What can hang from each mark:
somab: votif
pareb: vofo
gato: sasode
sasode: bese gato
podama: dibufo votif
vofo: mabuvaz
mabuvaz: dibufo vofo
bese: dibufo sasode
riveret: pareb
dibufo: bese podama
votif: podama somab

Known rows, with every way that one mark hangs from another:
[pareb vofo]: [ -5  15  -9   9  20 -48   5  17  -1  18   2   5  24  -9 -23  20 -21  15
  -4 -52  -9  24   7 -10]
[pareb [vofo mabuvaz]]: [ -9  16 -14  12   4 -38 -10  -3   7  11   1 -17  13 -20 -43  10  -6  17
 -23 -31 -31  25  16   5]
[dibufo [bese sasode] [podama [votif somab]]]: [  7   0  -4 -47  -8  44 -19   6 -17  20  24   2   0   6   6 -31 -27  -8
  35  -9  16 -13   9  18]
[dibufo [bese sasode] [podama votif]]: [ -1  -4  -1 -32  -6  63 -15  -1 -19  19  27  14  13  11  -6 -22 -27   1
  20 -25  21   2  26  -6]
[somab [votif [podama [dibufo [bese [sasode gato]]]]]]: [  1  10   5  46 -22 -30  25  10 -38 -22  -6   9 -24  13  38  27  -5 -12
 -24  11  13 -12 -22 -35]
[somab votif]: [ -4  -7  19 -23  34   1  21  43   7  11  -3  23   4 -14  20  25 -21  14
 -19 -24  14  -7   3 -23]
[votif [podama [dibufo bese]] somab]: [  9  23  -9  20   7  16  22  19  28 -23 -54  14 -27   3   6 -13 -31 -16
  18  -1   1   4   6  39]
[sasode bese]: [-23  -7   2  17  23   1  -4  26  19  12 -12  -4   2 -13  -5  39  22   6
  14 -16 -14   6  11 -37]
[riveret [pareb [vofo [mabuvaz [dibufo podama]]]]]: [ 18   7 -23 -45  20 -53 -10 -57   0  -1  21 -17  23 -21 -63 -22 -18  20
 -19  37 -12  48  -7  42]
[podama [dibufo bese]]: [  1   9 -10  22  15  25  16  14  34 -12 -22  40   3   6 -14 -11 -32   0
   3 -15   6   5  12 -17]
[bese [dibufo [podama votif]] [sasode gato]]: [ 11  -5  18  -3 -17 -13  10 -12 -46   9  29 -21  24  11  21   9  46   2
 -25 -22  22 -18 -41 -31]
[podama [dibufo [bese sasode]] votif]: [  7 -12  -1  34 -24  33  -3  13   3  -5  14  32   6  24  13 -17 -21   2
  -8   1   9 -13 -23  28]
[sasode [bese [dibufo podama]] gato]: [-11   3   1   3  15 -16  10 -24 -13   6   3 -30   6  -8  -2  32  66 -11
  -6  -9  -2   2 -11 -86]
[mabuvaz dibufo vofo]: [ -3  -1  21  -9  -1 -63 -23  26   7 -33   9  22  21  -7  -6  26 -21  21
  -2  62   6  13  38 -21]
[bese [dibufo [podama [votif somab]]] sasode]: [ 14 -10  13 -45 -12  25   5  -4 -15  17  19 -25  13   4  26 -14  17   5
 -12 -15  18 -19 -30  45]
[vofo [mabuvaz [dibufo podama]]]: [ -1  -2  -4 -60  22  16 -21 -34  17 -23   1  -8  11 -20 -38 -18  -7  10
 -11  46   0  24  40   0]
[gato [sasode [bese dibufo]]]: [-39 -21   5  22  -2 -29   4  -4  24  24 -22 -40 -13  -7  11  34  50  14
   0 -29 -42  -3  28   9]
[vofo [mabuvaz [dibufo bese [podama [votif somab]]]]]: [ 20 -12  -6 -56  -6  50 -39 -34  24 -10  24   2 -17  -6 -18 -66 -29 -13
  27  79 -10   3  28  63]
[gato [sasode bese]]: [-42 -15  -3  14  13 -36 -21  14  12  27 -23 -21 -17 -11  -4  38  31   8
  13 -24 -39  -1  31   0]
[dibufo [bese sasode] podama]: [-16  13 -10 -42  11  32   1  -4 -14  10   9   2  18   0 -21  -3 -31   8
  26 -43  19  13  56 -56]
[sasode [bese dibufo] gato]: [-16  -7  12  53   0 -54  20   6   2   6  -4 -26   1  -9  11  50  71   0
   3 -15 -21 -12 -19 -73]
[somab [votif [podama [dibufo [bese sasode]]]]]: [ -5   5   3  20 -14  27  26  12 -10 -13 -13  17 -21  12  34  12 -35   1
 -25   4  16   1   2  16]
[gato sasode]: [-28  -5   5  -7  23 -44  -1  26  11  19 -34  -3  -3 -11  -7  21  -2  19
   5 -54 -20  -3  42   6]
[somab [votif [podama [dibufo bese]]]]: [  3   7   0  19  11  45  32  16  16 -14 -32  36 -27   6  26  -2 -45  -9
 -20   5  15   9   3  21]
[podama [dibufo [bese [sasode gato]]] [votif somab]]: [ 22  -2   1  48 -36 -44  -8  17 -22 -12  17  12 -11  20  25  -9   8 -18
   6  25   0 -41 -66   5]

Rows:
[ 14  -4   3  63 -33 -23  -5  10 -24 -11  19  25   2  25  18  -2   8  -9
  -7   9   5 -27 -49 -23] | [podama [dibufo [bese [sasode gato]]] votif]
[  6  25  -6  52 -28 -61  16  13 -27 -29 -29 -13 -25  10  19  17   8 -19
  13   4  -2 -18 -21 -13] | [votif [podama [dibufo [bese [sasode gato]]]] somab]
[  6 -16   2 -29   6  52 -10 -12  13  24  11 -21  -8  -3  19 -11  39 -14
   1  18  -1  -8 -36  43] | [sasode [bese [dibufo [podama [votif somab]]]]]
[ 21  -5  11 -48  13  45  11   0  10  16   0  -4   7  -2  16 -29   9  -4
  -6 -10  18 -12 -27  47] | [bese [dibufo [podama [votif somab]]]]
[ 28  -9   5  10   7   7  -3  32  24  -7 -14  30  -4   7  21 -19  -6  -8
 -23  21   9 -23 -69  72] | [podama dibufo [votif somab]]
[-16  -3  -4 -26  23  45  10 -22  16  14  -4 -21  11  -9  -7  18  38   2
  -6 -17   2  16  12 -37] | [sasode [bese [dibufo podama]]]
[ 14  -7  14 -35  15  61  16  -7   9  17   3   7  21   3   8 -20   9   5
 -21 -27  24   3 -10  24] | [bese [dibufo [podama votif]]]
[ 24  -5  -4  20  -2  36  -2  24  33  -5  -7  40 -15  12  12 -39 -29 -16
  10  18   2 -19 -35  56] | [podama [dibufo bese] [votif somab]]
[  0  19 -10  22 -19  -2  14  13   1 -22 -36  -5 -22  10  14   3 -22  -7
  16  -5   2  -4   5  34] | [votif [podama [dibufo [bese sasode]]] somab]
[ -2 -19   5 -16   8  70  -5 -19  11  24  13 -12   6   2  12  -2  39  -5
 -13   3   4   6 -19  17] | [sasode [bese [dibufo [podama votif]]]]
[ -10   19   -5  -15    3  -25    0   -5  -44    4   16   -5   15    1
  -19   12    1   -5   27  -35   17   -1   34 -108] | [dibufo [bese [sasode gato]] podama]
[ -1  11  -6  54 -18 -55   9   9 -20 -20   2  12   6  13   0  18   5  -3
  -1  -9   4 -16 -17 -72] | [podama [dibufo [bese [sasode gato]]]]
[-15  12   7  35 -11 -61  10  24 -29   0   7  -1   9   1  -3  31   3   6
  35 -45  -4 -15  25 -94] | [dibufo [bese [sasode gato]]]
[ 11   2 -18  12  -5 -61  -2 -37  24   1  22  -4   7 -14 -57 -24 -37  22
  25  29 -39  37  19  39] | [riveret [pareb [vofo [mabuvaz [dibufo bese]]]]]
[ 19   0   4 -58  26  37 -14  18   0  18  -1  12   4  -6   3 -25 -14 -10
   4  -8  22  -7 -21  39] | [dibufo [podama [votif somab]]]
[ -2   1 -11   5  -3 -59 -22 -26  13 -10  19 -16  15 -15 -37  -1 -15  19
 -13  34 -34  30  26  31] | [pareb [vofo [mabuvaz dibufo]]]
[ -5   1 -12 -51  11  40 -21 -44  26 -19  10   3   2 -13 -45 -38 -33   3
  21  43  -6  27  74 -13] | [vofo [mabuvaz [dibufo bese podama]]]
[ -9  16  -6  39 -17  15  20   8   1 -21 -35   6  -7  14   6   9 -22   2
   1 -18   7  11  20  13] | [votif [podama [dibufo [bese sasode]]]]
[  6   4  10   6  20  21  31  24   9 -18 -38  27 -16   0  32  20 -22  -1
 -54   8  23   6 -29  33] | [somab [votif [podama dibufo]]]
[ -3  24  -3  67 -24 -39  21   6 -29 -30 -28  -1 -11  15  11  26   8 -11
   2 -14   4  -3  -5 -38] | [votif [podama [dibufo [bese [sasode gato]]]]]
[ 12   5  -1 -19 -16 -13 -17   4 -46  13  30  -5  -3   7   7 -16   0 -20
  31  -2  13 -26 -18 -32] | [dibufo [bese [sasode gato]] [podama [votif somab]]]
[ 14 -19   4 -49   7  44 -35 -33  14 -13  19   4   8  -8 -19 -37  -5   4
 -18  63   2  14   8  54] | [vofo [mabuvaz [dibufo [podama votif]]]]
[-15 -12   3   1 -27 -17 -18 -18  14 -22  19 -16   2  -6 -24  -4 -18  22
  26  33 -26   6  67  -8] | [vofo [mabuvaz [dibufo [bese sasode]]]]
[-21 -28   0 -17  -3  37 -19 -32   5  37   4 -29 -12   3  16  -3  47  -3
 -14  -4 -21   0   0  46] | [gato [sasode [bese [dibufo [podama votif]]]]]
[ 12 -11   6   1  -3  -3  -8 -14 -17  15  18 -30 -12  -2  23   3  69 -26
  -2  27  -3 -23 -63 -11] | [sasode [bese [dibufo [podama [votif somab]]]] gato]
